Each row was made from one path, in order. Every step used is in the known rows, and no mark comes twice. Write each row's path.
In the rows, 128 means zero.
Known rows:
L -> E: [ 96 146 157  93 153 100 156 170 180  96 179 143 134 129 122 163 136 116
 132 140 115  89 131  95 117]
J -> Y -> G -> L: [ 85 109 126 107 145 109 132 186 136 129 181 122 177 117 127 167 103 103
 123 112  64 104  87 151 130]
G -> L -> H -> Y -> E: [113 114 162 118 175 119 177 184 172  93 183 125 139 113 124 150  83 114
 100 210  94 109 114 134 133]
G -> L: [ 85 125 122 120 145 115 158 177 169  86 184 129 163 117 111 160 114 101
 134 156  81  93 101 122 128]
L -> H -> Y -> J: [115 157 121 134 171 111 180 185 189  88 181 134 138  96 133 148 103  87
 122 129 112 105 120 168 118]
G -> Y -> J -> L -> H: [124 129 141 130 170 116 186 189 151  93 177 139 109 130 124 142 113  94
 136 123  91 114  97 182 125]
P -> L -> H: [102 119 104 119 147 108 114 160 194  86 168 131 185 109 121 139  76 124
 127 178  93 103  86 155 123]
P -> L -> G -> Y -> E: [ 97 139 222  96  96 101  96 164 146  73 164 148 124 147 131 103 138 122
 119 180 103 102 116 173 112]
K -> L -> E: [107 150 152 110 156 108 134 173 165  91 182 137 119 151 132 165 141  99
 138 174 119 115 112 102 134]
K -> Y -> J -> L: [ 93 172 141 128 158 128 161 186 149  78 171 143 104 146 141 150 129  94
 151 157 110 125 112 172 117]
L -> G: [ 86 142 171 113 129  89 107 170 183  83 174 142 156 132 111 142 130 106
 133 117 108 103 118 153 116]
G -> L -> H: [102  99 106 130 172 109 163 181 176 102 188 126 178 113 104 162  71 105
 124 161  79 108  86 139 133]
Y -> H -> L: [126 161 110 113 124 114 135 174 187  92 160 103 183 123 100 152  82 102
 133 171 101 100 111 150 121]
P -> L: [ 86 146 120 109 121 113 109 156 189  69 164 134 168 112 127 136 119 119
 137 174  95  88 101 138 118]
Y -> H -> L -> G: [127 148 161 114 107  97  95 177 178  95 163 110 180 146  92 138  75  92
 125 166 111 125 113 183 120]
H -> L: [115 157 107 111 125 118 132 164 180  83 169 128 166 130 114 165 128 104
 126 156 104  89 116 125 130]
W -> L -> H -> Y: [124 123 114 129 180 128 160 172 194  79 191 136 147 109 134 150 100 110
 116 168 111  99  91 153 132]
Y -> J -> L -> H: [128 126 131 136 172 110 153 178 172  85 160 125 135 110 116 149  91 101
 142 151  98 126  98 182 128]
P -> L -> E: [ 94 138 161  92 130 107 118 158 175  84 171 143 143 130 132 144 118 119
 128 192 113 100 115 113 118]
J -> L: [ 95 137 147 110 156 113 139 169 184  77 164 132 133 130 118 157 133 119
 142 153  94  98 109 129 128]
Y -> G -> L -> E: [111 103 171 100 148  97 132 183 133 126 185 128 152 112 116 165 119  97
 116 138 111 115 114 129 127]
W -> L -> G: [110 124 162 124 128 107  97 163 172  66 176 139 151 129 115 134 126 106
 137 148 113 111  93 176 125]
L -> G -> Y -> J: [ 98 161 179 123 117  96 148 187 144  83 183 152 117 134 122 125 153  75
 139  83 108 104 121 192 107]
P -> L -> H -> Y: [ 98 133 124 117 157 117 135 167 202  85 182 138 162 115 139 140  84 113
 108 188 103 101 101 150 125]
P -> L -> G: [ 85 133 173 111 106  97  70 159 179  72 166 141 166 134 120 124 111 109
 129 168 106 113 104 173 117]
H -> Y -> G -> L -> E: [107 116 192  97 157 107 151 191 140 125 199 135 129 120 134 166 127  86
  96 148 122 113 129 123 128]
K -> L -> H -> Y: [112 146 118 135 183 119 151 182 191  92 192 133 140 134 139 161 108  93
 118 170 110 118  97 139 140]
H -> Y: [ 83 168 139 109 155 115 166 175 200  80 186 141 137 116 136 155 146 105
 123 131 107  78 131 116 118]
H -> Y -> J -> L -> E: [116 157 206 106 166 120 175 185 161  82 177 143  69 139 144 154 141  85
 122 176 130 121 143 134 125]
W -> L -> G -> Y: [106 127 170 120 126 113 129 175 149  75 193 153 125 148 123 127 149  99
 133 122 106  99  93 177 122]

Which path is each row?
[126 151 207  98 100 106 119 173 138  86 170 142 121 165 117 132 147 107
 107 163 112 103 129 160 124]  H -> L -> G -> Y -> E
[ 98 112 125 127 182 120 184 189 183 102 202 132 156 119 122 162  78  93
 104 169  90 107 101 134 134]  G -> L -> H -> Y
[107 153 219 125 140 109 126 185 165  71 172 141  93 142 132 134 135  74
 123 150 121 136 131 194 124]  H -> Y -> J -> L -> G
[123 150 145  93 133 112 141 167 167  98 177 136 139 149 118 173 127 104
 116 175 123 100 130  99 130]  H -> L -> E
[110 147 170 107 107 108 124 178 150  92 188 149 138 170 115 145 143  86
 112 125 108 103 116 159 125]  H -> L -> G -> Y
[109 145 153 105 115 104 103 182 169 112 166 113 179 168 107 148  59  98
 121 159  82 125 100 179 124]  J -> Y -> H -> L -> G
[115 145 159 112 109 102  92 168 171  85 171 135 163 152 106 151 121  93
 117 151 115 114 117 159 129]  H -> L -> G
[121 143 171 135 115 114 138 180 133  66 185 150 111 131 127 116 151  75
 143 114 113 112  96 213 116]  W -> L -> G -> Y -> J
[ 98 172 177 100 147 114 159 170 190  72 166 135 121 110 137 143 148 124
 119 170 112  80 144 115 117]  H -> Y -> E
[108 152 178 127 127  99 123 194 155  98 184 124 135 166 114 124 112  80
 141 138 100 128  95 187 120]  K -> L -> G -> Y -> H
[109 122 151 118 193 118 164 180 196  93 181 135 127 133 130 160  99 113
 112 167 103 112 109 140 135]  J -> L -> H -> Y
[108 180 101 115 134 127 151 185 171 102 174 118 168 155 119 153  77 100
 132 182 110 113 110 155 114]  K -> Y -> H -> L
[ 98 175 127 122 133 113 188 184 153  81 181 145 120 112 129 138 160  85
 148  89  97  79 120 157 108]  G -> Y -> J
[123 163 119 108 121 119 169 185 166 100 177 117 158 142 107 145 104  95
 129 145  93  88 110 150 117]  G -> Y -> H -> L
[ 93 158 190 130 142 112 121 188 141  82 173 150 102 167 134 136 121  84
 142 152 120 150 115 205 116]  K -> Y -> J -> L -> G
[ 99 125 154 114 148 113 142 189 153 110 191 126 155 100 130 157 128  86
 106 129 104 103 114 150 127]  H -> Y -> G -> L
[131 155 156  90 129 114 177 187 152 115 185 125 131 161 112 152 102  94
 118 163 112  99 124 124 117]  G -> Y -> H -> L -> E
[107 156 158 121 144 121 180 185 144  77 173 142  93 133 130 139 156  89
 147 120  93 100 113 165 119]  G -> Y -> J -> L
[100 141 122 119 181 110 171 179 206  95 189 138 153 113 129 158 102 110
 112 136 106  93 116 131 124]  L -> H -> Y
[ 98 148 218  99 120  93 134 175 150  85 172 149 115 144 121 122 155 119
 124 127 105  93 130 155 111]  L -> G -> Y -> E
[109 165 153 118 119 110 111 188 164 106 177 125 165 176 111 140  70  90
 123 176 120 138 113 189 114]  K -> Y -> H -> L -> G
[117 128 134 115 174  97 137 183 181 122 182 129 169  89 131 156 109 107
 103  99 117 102 114 164 122]  L -> H -> Y -> G
[113 128 124 143 172 121 192 195 166  92 194 128 141 102 126 153  80  70
 116 162  97 120 104 169 129]  G -> L -> H -> Y -> J
[104 127 185  93 165 108 147 170 170  92 172 140 107 149 123 165 132 120
 132 172 112 109 123 103 128]  J -> L -> E
[124 124 189 108 185 118 156 175 186  85 162 128 110 127 132 147 102 134
 107 205 107 113 121 140 134]  J -> L -> H -> Y -> E
[117 170 140  99 143 121 159 187 159 118 183 126 142 174 123 162  75 100
 122 202 128 124 124 129 115]  K -> Y -> H -> L -> E
[120 144 185 107 155 110 156 176 153  83 163 136  92 133 127 155 132  96
 142 164 119 123 128 140 122]  Y -> J -> L -> E
